Known rows, with every way that one mark hangs from another
(k964 (k225 k244) k229): [-1.35  0.14 -1.13 -2.82 -1.25  0.01 -1.44  1.37  0.77 -1.49 -4.10  1.18
  1.12  2.20  1.16  1.72  1.85  2.36  4.93  0.00 -2.03  0.96 -1.09 -1.55
  0.18  1.46]
(k229 (k225 k244 k811) k964): [-2.12  1.85  0.64 -2.31 -1.39  0.72  0.48  1.30  0.41 -1.19 -5.64  1.60
  2.11  2.04  0.73  1.62  3.95  5.47  3.06  0.06 -0.67  1.09 -2.28 -1.51
  0.63  0.62]
(k953 (k225 k229 k964)): [-0.94  1.46 -0.61  0.00 -3.37 -2.55  1.57  1.82  1.68  1.47 -1.13  0.41
  3.42  2.53 -0.15 -2.37  1.90 -1.40  1.68 -0.71  0.73  0.91 -1.06  3.62
  0.91  0.87]
(k244 k225 (k458 k953)): [ 1.42 -0.17 -2.17  3.72 -1.89 -2.42 -0.92 -2.36  0.17  2.20  1.81 -2.04
  0.96 -0.54  1.07 -2.54  0.39  2.69  3.44 -0.38  0.56  0.84 -3.44  0.90
 -0.71  2.93]
(k458 (k244 (k225 k229 k811 k964)) k953): [ 0.27  2.10  0.05  2.30 -3.09 -3.99  2.24 -0.94  2.25  4.03 -0.41  3.05
  1.08  1.51  1.65 -3.31  4.29  1.57  3.98 -2.57 -0.36  1.60 -3.07  1.90
 -0.38  3.50]
(k244 (k225 k811 k964) k458): [-0.79 -1.04 -1.54  0.62 -3.60 -2.09  1.32 -1.05  2.30  2.58  0.16  0.93
  0.99  3.49  1.57 -2.21  1.74  2.30  3.01  0.59 -0.13  0.53 -2.86  2.39
 -0.26  1.38]
(k811 (k225 (k244 k458))): [-0.77 -0.24 -1.32 -0.48 -1.63 -1.30 -1.28 -0.64  1.79 -0.24  0.44 -1.43
  0.73  1.92 -0.75 -0.83  1.67  3.04  4.49  1.34  1.26  1.54 -1.76  1.94
 -0.59  0.54]
(k244 (k458 k953)): [ 0.77 -0.18 -1.86  2.71 -1.10 -0.95 -0.52 -1.92 -0.49  2.13 -0.16 -2.83
  1.14 -0.47  0.57 -2.23  0.88  2.68  3.60 -0.83  0.35  1.15 -3.15 -0.73
 -0.14  2.46]
(k225 k811): [ 0.99  0.51 -1.60 -1.69 -1.89  0.40 -1.03  0.13  0.93  0.03 -3.04  1.37
  1.16  1.63  0.69 -0.40  2.36  2.03  3.18 -0.61  0.29  0.75 -1.35 -0.23
  0.13  0.71]
(k229 (k225 k811) k964): [-1.51  1.10 -0.17 -1.65 -1.69  0.64  0.69  1.10 -0.74 -0.77 -5.02  1.68
  2.62  1.87  0.90  0.39  2.83  4.11  1.49  0.34 -1.03  0.79 -2.72 -1.45
  0.98  0.91]
(k225 k229 k244 k811 k953): [-0.62  1.02 -0.40 -2.84 -1.19 -0.02  0.15  1.87  1.77  1.49 -4.57  0.98
  0.36  4.50  0.01  0.28  5.49  3.01  6.36 -2.57  0.53  0.87 -1.81  1.66
 -1.73  0.27]
(k953 (k225 k229 (k811 k244) k964) k458): [-1.79  2.98  0.05 -0.29 -3.93 -3.49  0.61  1.68  2.25  0.94 -1.01  1.54
  1.71  3.08  1.13 -3.84  4.13 -0.31  5.26 -3.48  3.15  1.71 -0.24  3.27
 -0.04  0.40]
(k458 (k244 (k225 k811))): [ 2.50  0.76 -1.17  0.48 -2.51 -1.39 -1.42 -0.98  0.93  0.51 -0.45  2.59
 -0.20  0.65  0.98 -1.49  2.28  2.89  3.42 -0.92  0.66  0.45 -1.61  0.08
 -0.24  2.22]
(k964 (k225 (k244 (k458 k953))) k229): [-2.35 -0.04 -1.55  0.71 -0.63 -1.11 -0.48 -0.59  0.03  0.98 -2.64 -1.64
  0.59  0.90  2.24  0.17  2.18  3.90  6.51 -0.95 -1.56  1.37 -3.22 -2.01
 -0.47  2.86]
(k953 k458): [ 2.11  0.77 -0.82  0.46 -1.91 -0.21 -2.07 -0.73 -0.41  0.15 -1.47  0.02
  1.51  0.69 -1.06 -2.84  0.55  0.76  3.00 -0.91  1.98 -0.01 -0.67 -0.95
  0.11 -0.35]
(k225 k229 (k811 (k244 (k458 k953)))): [-1.82  1.16 -1.22  1.29 -1.66 -2.25  0.85 -0.24  1.03  2.61 -0.74 -0.69
  0.20  1.49  2.74 -2.55  4.39  3.14  6.48 -2.68  0.21  3.03 -3.28  1.09
 -0.71  3.50]
(k458 k244 (k953 (k225 k229 k811 k964))): [-0.52  3.34 -0.13  2.27 -2.76 -3.47  2.07  0.11  1.46  3.28 -1.61  1.17
  1.81  0.73  1.33 -3.23  4.71  0.95  4.23 -3.81  1.63  1.54 -2.12  1.73
  0.17  2.79]
(k458 k953): [ 2.03  1.09 -1.55  1.15 -1.17 -0.82 -1.32 -1.04  0.03  0.79 -1.16 -1.15
  1.89 -1.01  0.02 -1.15  1.11  1.56  2.88 -1.43  0.15  1.33 -2.10 -0.85
  0.07  2.17]
(k244 k225 k458): [ 1.07 -1.30 -2.09  1.75 -2.45 -1.46 -0.99 -1.16  0.32  1.13  1.44 -0.93
  0.90  1.33  0.55 -2.11 -0.15  2.19  2.56  1.22  0.18  0.22 -2.49  1.44
 -0.16  1.77]
(k229 (k964 k225)): [-0.32  0.05 -0.98 -0.67 -2.26  0.23 -0.01  1.32 -0.96 -1.26 -3.63  0.67
  2.84  1.90  0.81  0.19  0.16  2.50  1.73  1.19 -1.57  0.69 -2.48 -1.90
  1.00  1.27]
(k953 (k225 k229 k244 k811) k458): [-0.80  3.78 -0.02 -0.36 -2.45 -1.72 -0.77  1.12  1.50  0.72 -3.18  1.35
  1.45  2.21  0.55 -2.38  4.76  1.46  6.10 -2.92  4.34  0.50 -0.22  2.01
 -0.64 -1.05]
(k953 (k225 (k229 k964) k244 k811) k458): [-1.74  4.25  1.26  0.99 -2.28 -2.00  0.40  1.49  0.38 -0.18 -4.07  1.05
  1.64  2.22  0.94 -2.07  5.38  2.26  5.14 -2.31  3.68  0.40 -0.47  1.56
 -0.16 -0.38]

Rows
[-0.43  0.89 -1.48  1.44 -1.06 -2.20 -1.19 -1.72  1.69  0.77  0.77 -2.53
  0.83  0.10 -0.25 -1.27  2.28  3.54  5.29 -0.23  1.50  2.12 -2.65  1.36
 -1.12  1.76] | (k811 (k225 (k244 (k458 k953))))
[-1.25  2.93  0.76  0.44 -3.22 -2.86  0.67  1.22  2.12  1.45 -1.58  0.46
  2.71  2.77 -0.89 -3.18  3.01 -0.32  4.23 -2.01  3.12  0.49 -0.12  2.90
  0.22 -0.75] | (k953 (k225 k229 k244 k964) k458)
[-2.44  0.81  0.21  1.82 -1.94 -2.56  2.86 -0.52  2.23  4.23 -1.15 -1.31
  1.90  2.58  0.47 -2.43  3.45  2.26  4.80 -1.10 -0.62  1.92 -3.29  1.64
 -0.12  2.29] | (k225 k229 (k244 (k458 k953)) k964)
[ 2.11 -0.05  0.33  1.25 -2.24 -1.10 -0.51 -0.78 -0.30  2.08 -1.22 -0.34
  0.33  2.34 -2.50 -3.83  1.79  1.34  3.93 -3.16  1.91 -0.72 -1.19 -0.92
 -0.77  0.45] | (k225 (k953 (k458 k244)) k964)
[-3.03 -0.48 -0.05 -1.40 -2.07 -1.00  2.86  1.16  2.52  4.04 -3.45 -0.17
  0.49  6.44  0.32 -1.25  5.37  3.28  6.35 -1.81 -0.06  0.79 -3.02  2.60
 -1.52  0.55] | (k225 k229 (k244 k458) k811 k953 k964)
[-0.87  0.70 -0.78 -3.92 -1.06  1.29 -1.04  1.42  0.90  0.12 -5.18  0.48
  1.22  3.36 -0.55  1.77  4.04  5.23  5.17 -1.98  0.44  0.53 -2.50 -0.69
 -1.31 -0.32] | (k229 (k225 k244 k811 k953))
[-1.52 -0.49 -0.45  1.66 -2.04 -1.99  1.96  0.65 -0.37  2.42 -1.85 -0.18
  0.25  4.67  1.71 -1.98  4.26  3.59  4.35 -0.68 -0.14  0.07 -3.91  3.00
 -1.65  1.96] | (k244 (k225 (k229 k964) k811 k953) k458)
[ 0.57  1.56  1.28  2.01 -1.58 -2.62  0.00  0.47 -1.46  0.61 -1.08  0.24
  0.49  2.72 -2.05 -4.28  3.96  1.53  4.27 -2.00  2.21  0.25 -1.68  1.41
 -1.38  0.77] | (k811 (k225 (k229 k964) (k953 (k458 k244))))
[-1.90 -0.84 -1.05 -0.85 -2.96 -1.50  0.91  0.06  2.34  1.16 -0.50 -0.15
  0.28  3.30  1.61 -1.63  2.57  2.76  4.53 -0.87 -0.30  2.15 -2.01  1.06
  0.22  2.24] | (k225 (k811 (k244 k458)) k964)
[ 3.33  0.28 -0.29  1.37 -1.20 -0.17 -2.43 -0.90 -1.58  1.03 -1.30 -0.81
 -0.27  0.99 -2.33 -3.34  1.58  2.22  4.60 -3.27  2.72 -0.90 -1.08 -1.84
 -1.18  0.46] | (k225 (k953 (k458 k244)))
[-0.27  3.75  1.17  2.96 -2.38 -2.39  0.55  0.63 -1.37  0.68 -2.84  1.63
  1.08  1.01  0.83 -4.15  4.64  1.78  4.05 -2.86  3.53  0.04 -0.85  0.29
  0.38  0.87] | (k953 (k225 (k229 k964) k811) (k458 k244))
[-2.99  0.76 -0.56  1.05 -2.60 -3.15  2.77 -0.11  2.30  3.72 -0.61 -0.25
  0.89  2.83  2.56 -3.06  4.55  2.26  5.78 -2.56 -0.52  3.14 -3.34  1.93
 -0.34  3.59] | (k225 k229 (k811 (k244 (k458 k953))) k964)
[-1.79 -1.59 -0.87  0.94 -2.83 -3.84  0.09 -0.25  1.77  0.21  2.15 -0.48
 -0.49  2.39  1.99 -1.89  1.48  1.05  3.87  0.01 -2.03  1.72 -1.47  2.65
  0.03  4.08] | (k811 (k244 (k225 (k964 k229)) k458))
[ 0.78  0.05 -0.69 -0.64 -2.65 -2.11 -0.93 -0.15  1.24  0.75 -0.18 -0.54
  1.62  3.64 -2.77 -3.27  1.62 -0.10  3.74 -1.50  2.43  0.12 -1.22  2.50
 -1.61 -1.06] | (k811 (k225 (k953 k458) k964))
[-1.34  0.70 -0.77 -2.92 -1.17  0.27 -1.96  1.16  0.14 -0.29 -5.84  1.23
 -0.36  4.16  0.96  0.32  4.32  3.46  8.26 -3.35  0.95 -0.38 -1.38 -1.79
 -2.16 -0.56] | (k964 (k225 k244 k811 (k953 k458)) k229)
[-1.66 -1.07 -0.65 -1.45 -1.96 -0.29  1.17  0.15  2.32  2.54 -2.89 -1.31
 -0.07  5.00 -0.08 -0.33  4.00  4.24  5.94 -1.67  0.57  0.37 -2.64  1.06
 -1.45  0.48] | (k225 (k244 k458) k811 k953 k964)
[-0.92 -0.03 -1.15 -0.86 -1.48  0.30 -0.38 -0.51  1.56  1.06 -2.63 -0.35
 -0.02  2.41  1.02 -0.14  3.19  4.55  5.43 -0.27  0.80  0.93 -1.97 -0.20
 -0.30  0.67] | (k225 (k244 k458) k811)
[-0.68  3.59 -1.33  0.65 -2.20 -3.19 -0.54  1.25  1.45  0.39 -0.89 -0.13
  1.36  0.05  2.41 -1.76  4.58  1.33  5.72 -4.14  2.10  2.90 -1.53  2.44
 -0.53  3.08] | (k458 (k953 (k225 k229 (k811 k244))))
[ 0.34 -1.27 -0.91 -0.46 -2.16 -2.48 -0.30  0.51  1.04  0.63 -0.67  0.09
  0.38  3.37 -0.08 -0.78  2.03  0.03  2.94 -1.25 -1.75 -0.13 -1.35  2.78
 -1.16  2.27] | (k244 (k225 k953 (k964 k229)))
[ 0.41 -0.76 -2.24  0.80 -2.56 -1.21 -0.53 -1.18  1.03  1.49 -0.06  0.47
  0.31  2.15  1.77 -1.70  1.59  3.15  3.75  0.47  0.62  0.39 -2.76  1.53
 -0.57  1.39] | (k244 (k225 k811) k458)
[ 1.61  1.54 -0.52  2.29 -2.90 -3.16  0.60 -1.96  2.01  2.60  0.00  1.98
  0.54  0.17  1.31 -2.43  2.98  2.48  3.59 -2.42  0.19  1.13 -2.67  0.38
 -0.30  3.40] | (k458 (k244 (k225 k811 k964)) k953)
[-0.05 -0.55 -0.73 -0.12 -2.66 -2.74  0.07 -0.03  1.61  0.18 -0.28  1.54
  1.12  2.07  0.80 -1.09  1.36 -0.54  1.81  0.31 -2.25  0.59 -0.92  2.28
  0.35  2.48] | (k244 (k225 (k964 k229)))
[ 0.95 -0.06 -1.57 -2.63 -1.55 -0.09 -2.06  1.23  0.99 -0.82 -2.06 -0.47
 -0.51  2.60  0.45  0.18  3.38  3.02  5.69 -3.15  0.78  1.48 -1.36  0.48
 -1.51  1.80] | (k225 (k811 k244) k953)
[-1.08  0.28 -1.92  0.82 -1.53 -0.57 -0.50 -0.74  0.53  1.60 -1.83 -1.92
  1.65  0.90  1.19 -0.28  0.98  4.70  5.79 -0.59  0.01  1.48 -3.86 -2.01
 -0.51  1.80] | (k964 (k225 (k244 (k458 k953))))
[-1.09  0.34 -0.34 -1.96 -1.18  0.92  0.30  1.54 -1.28 -0.29 -5.51  0.25
  1.89  3.07  0.07  0.80  3.51  4.69  2.64 -1.20 -0.50  0.17 -3.21 -0.99
 -0.55  0.61] | (k229 (k225 k811 k953) k964)
[-2.05 -1.21 -1.19  0.53 -2.82 -2.67  1.30 -0.84  1.72  1.89 -0.66  1.30
 -0.15  3.55  2.65 -1.72  2.89  1.50  3.68  0.20 -1.61  0.51 -2.15  2.44
 -0.22  2.46] | (k244 (k225 k811 (k964 k229)) k458)
[-1.22  1.32  0.55 -1.28 -1.55 -0.26 -1.07  1.40 -1.39 -1.23 -4.02  0.01
  0.77  2.65  0.10 -1.13  3.93  4.79  4.99 -3.24  1.62  0.75 -2.25 -1.43
 -1.03  0.62] | (k229 (k225 (k811 k244) (k953 k458)) k964)
[-3.45  0.91 -0.31 -0.29 -1.96 -1.04  2.03 -0.84  1.98  3.22 -3.27 -0.42
  2.08  2.20  1.17 -0.52  3.80  5.43  4.88 -1.29 -0.26  1.73 -4.18 -0.69
 -0.10  1.39] | (k229 (k225 (k244 (k458 k953)) k811 k964))
[-1.52 -0.24 -0.16 -2.74 -1.39 -2.32 -0.56  1.11  2.58 -0.78 -1.64 -0.40
  0.24  3.95 -1.40  0.56  3.86  0.85  4.85 -1.12 -0.81  1.17 -0.60  3.11
 -1.64  1.06] | (k811 (k225 k244 k953 (k964 k229)))
